Each row was made from one small tree. The marks that hang from a mark follow it in brackets, in alphabetical order. Every link used is in the known rows. Write each row's tree.
Known rows:
fafa{nitugim}: [-12  -4  -1  15 -28 -17  -1  -1  -1 -25  42   9  26 -22  -2 -14  -7  -2
 -14  25  -6  -9 -15   4   2  12 -24  -3  28 -10  11]
vere{fafa{nitugim}}: [ 17  13 -13  32 -14  -9  18   4   6 -13  37   1   7 -22   4 -24  -7 -35
 -35   2 -18  -4 -16  -9 -24  -8  -5  15  11 -10  20]
fafa{vere ziri}: [-10  -5  29   3  -3  -6  22  -5   0  -8   2   0  -4 -13  -7   0 -19 -17
  -7   9  -2 -21  18  -9  34   4   6  40   9   0  11]
fafa{nitugim{nimak} ziri{teda}}: [ -2  -1 -20  -9  -8  26   6 -28   0  41  31  25 -13 -19  63  48 -43  -8
  20   0   6  11  41  22 -16   2 -40  37  21  21  -6]
nimak{vere{fafa}}: [ 12  -7 -33  29  17   3  15   7   3 -13  -2  -7   8  16 -23 -41  22   0
 -17   7 -18 -23 -10   7 -35 -20  41  -9 -15   1  35]
fafa{vere{nimak} ziri{teda}}: [-16   1   4 -12   8  -6  16 -40  -3  52  13 -14 -10  -2  37  45 -42 -26
  16  -4  29 -21  58  13  12  -2 -16  60  10   2   3]
vafivob{vere{nimak}}: [-11 -26 -18   2  13 -28   0  -6  -2   6  10   4  30  33  -2 -15  25  25
  15  15  15 -22  -4  12  -8  -3  -7 -21 -15   5   1]
fizuk{kigav teda}: [-26   7  27  13 -17 -35 -17  38  15 -35  -5 -18   2  14 -36   5  13  13
   3  13  22  29 -34 -15  42  23  12 -40  21  -1  14]
nimak{fizuk{kigav{rovap} teda} vere}: [  2   7   4  -8  -1  -1 -39  25   9   5 -50 -24 -25  44  -9  -2  14  40
  -2  39   5  29 -18 -17  23  35  28 -63 -15 -12 -11]
vere{nimak{fizuk}}: [-44 -14 -17 -36 -10 -22 -42 -42 -17 -28 -11   2  19  10   5  10  14  36
  43   4  34  46   6   9  15  15   0 -18  -6  -3 -20]
fafa{nitugim{teda} ziri}: [  7   3 -26   1  -1  11   1  16 -22  -1  28  17  -8 -13   5  -1 -41 -17
  -8 -21  10  -1  22 -15   0  -1 -45  67   7 -12   4]
vere{fafa}: [  0   7 -10  25   1 -21  14  11  -3 -29  10   1   8   0 -22 -20  12 -10
 -19  -7  -3  11 -20  -8  -8  -5  18 -11  -6   4  27]
nitugim{fafa vafivob}: [ 10  -1  25  12  -9   8  22  24 -12  -2   2  12  13 -35 -36   0   8  15
 -13  -2 -28 -43 -20  26  -8  -3  -6 -27  16   8   9]
fafa{nitugim vere ziri{teda}}: [ 13  17  12  17 -16   2  38 -19   5  39  47  -4 -18 -32  49  25 -70 -51
 -16  -5  -4 -35  47   7   8  -1 -32  75  38  -6  14]
fafa{ziri}: [-22  -6  -2   0   0  -5  -2  -8  -4 -19   0  14   5  -4 -16   3  -2  21
   8  -2   7  10  13   0  21  14   9  21  -5  23  21]
delar{fizuk{kigav}}: [-32  14  46   0  -7   7 -12  26  -4 -24  -6   0  34  -1 -23   0  37   2
 -24   3  -8  17 -21 -12  28  -8   3 -58   9   9 -18]
vafivob{vere}: [  1 -12  -6  25   3 -29  14  21  -2 -19  16  13  23  21 -19 -33  20  26
  -3   4  -7 -22 -21   6   5  -5   2 -31  -4  11  17]
delar{fizuk}: [-22   7  15  -8   3   6  -6  15  -1 -40   1   0  55   5 -30 -22  26  26
  -9   9 -15   1 -31   5  14   9   6 -59   5  11  -3]
fafa{nitugim ziri}: [ -5   2  -4   7 -17   5   4 -16   6  -5  30  18   3 -25  11   0 -21  -7
  -7   7  -7  -7  15   0   5  16 -16  46  13   7  19]
nimak{fizuk}: [-30  -2  -1 -13 -22 -22 -30 -15 -16 -56  -4   8  12   0 -11  -8   7  39
  25  -5  14  48 -11   5  29  17   9 -27   3   3  -2]
vere{nimak{fizuk{kigav teda}}}: [-41   2  11 -30 -17 -30 -55 -12   8 -24 -29 -25  -7  23  -4  26  14  29
  42   3  48  67 -10 -10  41  26   9 -29   3 -10 -22]
nitugim{fafa}: [-12   5  -6   6 -11  -5   6  21 -25 -24   3   4   4 -17 -35  -7   3  15
 -21   3 -14  -9 -10  19   7   7   0 -13  10  10  29]
vere{fafa nimak}: [-11  -5 -22   2  10 -18  -5 -18  -2  -4   6  -9  16   9  -7  -2  20 -12
  -3   3  16  12  -5  -2 -21  -8  12  -2 -16  -2  12]
fizuk{teda}: [-16  -1  -4   5  -5 -36 -12  23  18 -52   1 -18  26  21 -43 -16   1  42
  17  20  17  14 -43   2  28  35  12 -40  18   4  28]
fafa{nitugim{nimak vafivob} vere}: [ 17 -28  57  -3 -16  18  30   0  13  19  29  18  20 -43  29   9 -13 -38
   0  47 -27 -54 -20   2 -11 -20 -44 -19  44 -31 -49]
fafa{nitugim vere ziri}: [  6   2  27  12 -20   5  28 -14   8   8  31   3  -7 -35  18  -5 -38 -44
 -22  17 -15 -36  22 -12  18   3 -19  66  26 -16   7]
fizuk{kigav{rovap} teda}: [ -7  11  27   6  -4 -27 -22  51  14   5 -20 -19  -6  28 -21  17  10  16
 -25  49  12  25 -37 -27  35  42   0 -65   1  -7   3]
vere{fafa{ziri{teda}} nimak{fizuk}}: [ -2  23 -42 -18  13   2 -13 -60  -7  36 -11  -8 -35   7  47  41 -27  -6
  29 -62  33  51  62   9 -13  -3  12  62 -26  24   4]

Which tree is each row?
[  4  16 -34 -30  18  -6 -28 -38  23 -12 -36 -26 -26  24  -2  11  -7  12
  39 -32  30  55  11 -11   8  29  34  38 -31  13  10]
vere{fafa{ziri} nimak{fizuk{teda}}}
[ 11   7   5   3   2   7  25  56 -47 -10   4  -9 -16 -16 -27 -11 -34 -33
 -35 -12  -7 -34  -1  -7  15 -21 -32  26  17 -34   5]
nitugim{fafa{vere} teda}
[ -2  27  42  -8   9   7 -21  58  23   2 -32 -25  22  34 -25   8  25  19
 -37  42  -9  17 -51 -28  34  38   4 -94  -5   1 -18]
delar{fizuk{kigav{rovap} teda}}
[ 25  13 -46  31  30  21  29 -11   5  42   1  -6 -29  15  15   0 -24 -11
  -6 -36  -8 -20  47  19 -39 -19  36  51 -20  27  47]
nimak{vere{fafa{ziri{teda}}}}
[ 43  18 -50  36  13  32  36 -18  15  55  28  -2 -31  -7  39  -4 -43 -34
 -20 -25 -23 -37  51  17 -54 -19  13  76  -1  14  44]
nimak{vere{fafa{nitugim ziri{teda}}}}
[  8 -27 -33   5  24  27   8   2  -2  -2 -16   8   2  20   0 -23  30   2
   3  20 -18  -7 -12  10 -46 -28  29 -31 -20   4   2]
nitugim{nimak{vere{fafa}}}
[-21  23  42  -2  -3  -3 -18  45  24 -36 -18 -25  32  20 -41  -5  28  18
  -8   8   0  22 -46 -13  38  16  15 -72  15   5  -6]
delar{fizuk{kigav teda}}
[ 37 -26 -12   6  18   2  16  22  -2  46  40  15  20   4  17 -12 -13 -11
   4 -11   3 -67  -3   1 -45 -33 -65  11   4 -33 -35]
fafa{nitugim{teda vafivob{vere{nimak}}}}
[ 18   3 -36   3  17  25  -3 -29  -1  -7 -32   0 -31  11   1 -27   4  10
   9 -34 -14  16  30   0 -17 -10  56  43 -37  18  19]
nimak{fizuk vere{fafa{ziri}}}
[ 24   7 -35  -5  21 -30 -12 -10  26  -9 -23 -26 -10  49  -5 -28  12  23
  30 -24  16  25 -21  -4  -9  10  28 -12 -30   1   3]
vafivob{vere{fafa nimak{fizuk{teda}}}}
[ -9   8 -27 -27   9   2 -20 -56  -5   3 -26   0 -24   4  19  16   4  -2
  26 -39  20  50  35  -5  -5   2  23  49 -38  16  -3]
vere{fafa{ziri} nimak{fizuk}}
[ 46 -31   1   3  16  22  23  42  -7  32  31  39  10  -1  23 -11 -11  -4
   7  -5 -15 -50 -22   1 -44 -40 -69 -17  11 -25 -49]
fafa{nitugim{nimak teda vafivob{vere}}}
[ 42   3  31  -1  17  34  45  46 -30  32  -8   5 -33 -37 -22  10 -44 -38
 -25 -39 -18 -65  23  -4   4 -28 -30  63   6 -19  -7]
nitugim{fafa{vere ziri} teda vafivob}
[-54  -5  15 -26 -22 -22 -47 -30 -18  -9 -16   0  -6   2  13  30  27  12
  27  -1  39  61  14  -9  31   1  -2 -17  -4  -5 -31]
vere{nimak{fizuk{kigav}}}
[ 14  -5 -16   7  -8  15   9  -3   3  -1  26  18   3 -18  26  -1   2 -35
 -13  18 -17  10 -18  -6 -34 -15 -17  -7   6  -9  -9]
vere{fafa{nitugim{nimak}}}
[ 22 -24  57 -11  -6  38  35 -16  20  40  18  28  -3 -49  39  22 -29 -43
   5  28 -26 -55  12  -1  -8 -15 -37  31  29 -14 -44]
fafa{nitugim{nimak vafivob} vere ziri}
[ 26 -29   1 -16  28  73  21  -1  -5  46 -33  29 -18 -19  -5  12  12  18
  16   9 -42 -60  20  39 -41 -19  12   4 -14  25  -7]
nitugim{fafa{ziri} nimak{vere} vafivob}
[-14  21  47  -6   3  16 -17  41  -4  15 -21  -2  24  14  -6  14  34   0
 -53  37 -21  13 -27 -25  22  11  -8 -83 -10   2 -30]
delar{fizuk{kigav{rovap}}}
[ 50  -8  -3  40   5  23  36   5  25  25  26   3  11 -23  -2 -39   5 -25
 -26   9 -45 -73 -15  10 -63 -29   9   2   9 -16  10]
nimak{vere{fafa{nitugim{vafivob}}}}
[-21   1  20 -26 -31  30 -32 -29  -7  10  -8  33 -42 -28  58  43  -4 -15
  21  -5   7  64  33 -16  20  -1 -21  27   5   5 -44]
fafa{nitugim{nimak{fizuk{kigav}}} ziri}
[ 18   2  23   3   3  23  27   8  -6  17 -10  18 -10 -40 -27  16  -4  10
  -9 -23 -27 -41  10  22  -3   3   1  24   2  25  16]
nitugim{fafa{ziri} vafivob}
[ 50  -5  17  45  18 -13  49  27  20  14  11  12  11   6 -17 -36  21  -6
 -17 -26 -32 -52 -29   1 -34 -31  14 -24 -16   9  10]
nitugim{vafivob{vere{fafa}}}
[-16   0   3  -2 -10  -8 -37  10  12 -33 -35 -25 -17  30 -22 -16  17  40
  28   6  13  33 -15  -2  26  14  39 -37   4  -6   2]
nimak{fizuk{kigav teda} vere}
[-11  -7  10 -13  -4  -1  14  -3 -23  11   1 -17   3 -16  -9   9  -7 -27
 -17  26  -3 -42   8  13   9  -5 -11  15  12 -20   1]
nitugim{fafa{vere{nimak}}}
[-14 -17 -21 -19   3 -24 -24 -30 -10 -10  -8   6  11  31  12 -14  22  39
  37  -7  20  16   5  12   5   1  -1 -17 -22   4 -17]
vafivob{vere{nimak{fizuk}}}
[-24  12   4  -8  -9 -15 -31 -26 -12  -1 -19  -6 -25   3  17  22  28 -23
   6 -24  26  64  17 -20   6 -15  16   0 -19  -7 -23]
vere{fafa nimak{fizuk{kigav}}}
[-14   3 -27 -19   0 -14 -26 -39 -10 -17 -13  -5  -2   9   8   2  15   3
  19 -18  21  49   5  -3  -7  -3  15   0 -23  -2 -10]
vere{fafa nimak{fizuk}}
[ -2   9 -30 -22   6 -25 -32 -23  16 -32 -24 -33  -4  30  -9  -5   4  20
  35 -14  31  54 -21  -4   4  21  28 -11 -17  -5   4]
vere{fafa nimak{fizuk{teda}}}
